Each row comes from the steps of one path. Every step used is in the known rows, and no mark comes twice. Write the path behind each row, first mark first.
In the rows, zero is written as 128.
Known rows:
vifin lisu mubap rufe luroz: [177 125 124 134 131 109 133 123 146 152 129 128 173 210 104 136 136 144
 143 128 170 112 155  81 109 112]
papobiz lisu vifin rufe mubap: [145 165 136 137 119 116 158 159  84  59 185 131 146 105  87 110 138  67
 112 122 145 142 184  86 152 136]
luroz rufe vifin lisu mubap: [120 118  99 176 112 113 149 148 164 128 126 164 194 155 101 112 137 196
 153 150 130 130 109 153 182 154]
mubap rufe vifin: [135 129 137 185 169 129 166 121 110 171 176 139 124 106 119 103  90 179
 153 136 101  81 139 107 141 117]
venaz semep papobiz: [105 144 135 135 159 104 153 102 112 174 132 107 107 213 182  87 128 197
 114 114  89 120 144  83 115  58]
mubap rufe vifin lisu luroz: [120 120 140 140 136 103 140 148 139 160 171 129 157 162  89 102  86 195
 180 138 103 116 130 101 136 121]
ruzo rufe luroz: [160 128 144 112 180  82 105 152 136 123 159 190 101 182 123 137 139 109
 148 165 172 109 141  77 119 129]
venaz semep papobiz lisu vifin rufe: [ 78 174 136 108 123  95 149 150  98 120 206  82 130 165 121  60 106 161
 131  79  75 175 176  96 146  63]
ruzo lisu vifin rufe luroz: [144 109 173 109 113  65 124 196 129 106 205 168 120 151  57 128 122  93
 162 128 159 144 164 104 163 150]
papobiz lisu: [134 170 107 137 152 126 147  98 121 124 163 140  95 105 165  90 172 134
 104 153 103  70 146 107 117 100]
papobiz lisu vifin: [119 154 117 149 139 113 178 125 122 102 202 135 123  65 139  74 152 114
 122 138  87  93 154 116 136 103]
luroz rufe vifin: [104 114 110 200 174 110 162 133 133 129 150 168 129 108 116 108 119 189
 141 159 109 104 115 135 167 146]
dobik vifin rufe luroz: [178 134 177 100 114 110 115 169 122 153 137 201 108 185  80 126 136 123
 120 142 155 120 154  92 160 148]
semep papobiz lisu mubap: [136 180 101 102 148 123 146  87 125 141 128 107 154 160 170  64 182 132
 109 138 102 100 138  78 117  73]
vifin lisu: [151 149 133 162 111 121 140 123 130 159 141 164 135 175 157 114 152 171
 124 153 118  82 139 122 136 128]
ruzo lisu vifin rufe: [143 117 169 130 103 101 128 175 121 116 208 159 127 130  93 108 119 123
 152 130 111 123 161 133 181 139]
mubap rufe ruzo: [130 120 128 184 174 116 151  94 118 162 161 108 107 113 138 104 102 152
 136 160 101  81 116  93 141 108]
venaz semep: [126 125 122 151 145 127 163 108 129 148 146 135  90 174 171 105 137 182
 113 129  97  97 154 114 126  75]
papobiz lisu mubap rufe ruzo: [129 151  91 138 155 124 142  83 141 129 157  77 135  91 133  88 139 122
 135 150 104  96 122  94 134  88]
semep papobiz: [129 153 139 150 166 112 152  99 103 171 130 138 129 184 173  84 145 164
 112 140 100  87 137  74 122  94]
semep papobiz lisu luroz rufe vifin: [ 55 145 101 114 195  71 133 133 134 114 158 100 140 136 106  63 129 187
 151 148  85 148 101  86 136 103]
lisu luroz rufe vifin: [ 99  98 110 159 185  89 158 142 151 103 144 157 139 127  93  97 117 185
 157 166 100 126 112 112 162 135]
ruzo lisu mubap rufe luroz: [176  97 138 106 151 100 116 123 152 146 151 120 126 181 103 140 148 118
 151 132 167  98 146  79 110 103]
ruzo lisu luroz rufe mubap: [136  76 133 128 169  89 107 138 140  72 122 124 113 183 109 154 159 123
 121 158 159 135 115  85 132 133]
venaz semep papobiz lisu mubap rufe: [110 164 101 102 159 128 142  77 121 162 150  38 134 191 169  73 130 186
 121  84  84 129 156  75  91  12]
venaz semep papobiz lisu luroz: [ 76 156 112  68 166  86 134 110 130 132 152  68 101 199 162  63 145 178
 122 120  70 144 139  63  92  35]
lisu mubap: [178 135 108 147 135 138 168  95 140 129 113 163 154 154 156  97 171 130
 115 159 116  78 150 102 142 107]
papobiz lisu vifin rufe luroz: [127 161 134 109 130  78 148 171 116  81 207 150 130 111  69  97 133  84
 138 121 142 142 180  89 142 132]
luroz rufe: [131 115 107 198 181 123 149 102 129 116 129 155 116 140 152 117 144 177
 109 152 112  89 130 119 141 126]

Which path is each row?
[127 104 146 153 152  99 110 116 136 164 181  99  81 119 131 122 112 151
 155 160 110  86 100 112 142 111]
mubap rufe ruzo lisu
[ 92  90 102 165 189  78 139 113 163  91 129 124 125 138 112  99 131 163
 137 187 102 127  92  98 162 134]
lisu luroz rufe ruzo
[118  84 104 149 140  93 111 120 183 111 130 121 132 135 121 124 160 143
 144 178 129 119  76 142 182 138]
luroz rufe ruzo lisu mubap
[163 148  98 112 168 115 141  97 140 121 151 102 133 141 112 113 155 111
 128 129 149  96 163  65  92  82]
papobiz lisu mubap rufe luroz
[111 185 119 119 164 109 139  95 106 151 154 112 113 147 177  69 163 149
 106 140  93  87 133  78 105  80]
semep papobiz lisu
[105 172  95  89 138 116 146  95 134 143 133  76 133 194 177  66 168 168
 110 113  90 130 144  87 108  35]
venaz semep papobiz lisu mubap
[ 88 101 109 162 149  74 117 135 172 105 129 124 146 172 103 110 132 180
 147 180 113 146  80 117 163 148]
vifin lisu luroz rufe ruzo
[106  96 152 148 118  72 143 155 155 128 206 136 115  78 113 100 126 107
 159 170 101 113  98 134 180 138]
rufe ruzo lisu vifin
[168 144 164 135  77 136 122 140 140 187 136 187 128 173 144 114 153 171
 115 152 112  84 121 134 152 136]
dobik vifin lisu
[167 133 155 166 121 120 171 162  82  74 163 159 162 143  90 125 117  80
 116 127 152 137 187  83 170 146]
lisu vifin rufe mubap
[127 137 141 179 126 121 145 141 120 184 175 139 148 138 114 113  90 199
 167 132 113  94 134 125 142 126]
mubap rufe vifin lisu
[162 142 145 128 148  96 135 150 110 123 143 179 115 186  91 126 132 120
 127 141 164 116 172  79 142 143]
vifin rufe luroz
[104  94 138 131 112  87  98 151 181 138 125 148 139 168  92 111 130 185
 136 181 104 149  66 128 183 156]
dobik vifin lisu luroz rufe ruzo
[134 136 142 140 156 104 121 160 132 140 182 197 116 127 122 111 114 145
 174 169 123 106 121 121 165 134]
ruzo rufe vifin
[117 130 134 123 116  90 146 162 155 143 158 167 156 162  96  95 123 177
 168 163 109 120 120 114 152 143]
rufe vifin lisu luroz
[ 84  73 132 183 147  66 133 153 160  99 195 122 120  82 101 113 120 141
 154 167 106 135  83 146 187 149]
luroz rufe ruzo lisu vifin
[126 152 106  99 163 109 141 105 139  99 159 126 105 126 143  78 169 128
 122 160  88  93 143  86 109  93]
papobiz lisu luroz
[ 97 161 127 139 116  90 147 156 122  89 213 121 133  64  85  72 116  96
 145 151  92 142 138 120 190 136]
papobiz lisu vifin rufe ruzo
[119 110 109 156 149 100 122 128 155 105 129 142 151 196 120 112 142 192
 133 154 114 125 120 112 139 133]
vifin lisu luroz rufe
[124 148 148 133 115  94 102 183 144 153 183 197 137 165 114 122 114 168
 183 162 133 120 112 140 168 154]
ruzo rufe vifin lisu
[125  97 108 161 192 108 143 108 147  93 121 141 128 162 130 102 142 170
 123 160 102 107 127  97 135 117]
lisu luroz rufe
[148 144 130 116 102 107 107 176 166 140 158 193 181 177 106 117 131 152
 185 161 142 130 115 137 179 145]
ruzo rufe vifin lisu mubap
[163 128 148 135  79 135 115 124 163 189 129 123 169 161 114 108 122 163
 140 152 112 111  97 119 171 122]
dobik vifin lisu mubap rufe ruzo
[180 147 146 151 136 135 144 136  80 101 120 160 127 182 114 139 139 100
 104 141 165 114 172  76 150 147]
vifin rufe mubap
[148 121 137 102  96 102 106 148 156 119 148 140 130 161  94 115 144 108
 155 166 132 131 117 125 198 144]
vifin rufe ruzo lisu mubap
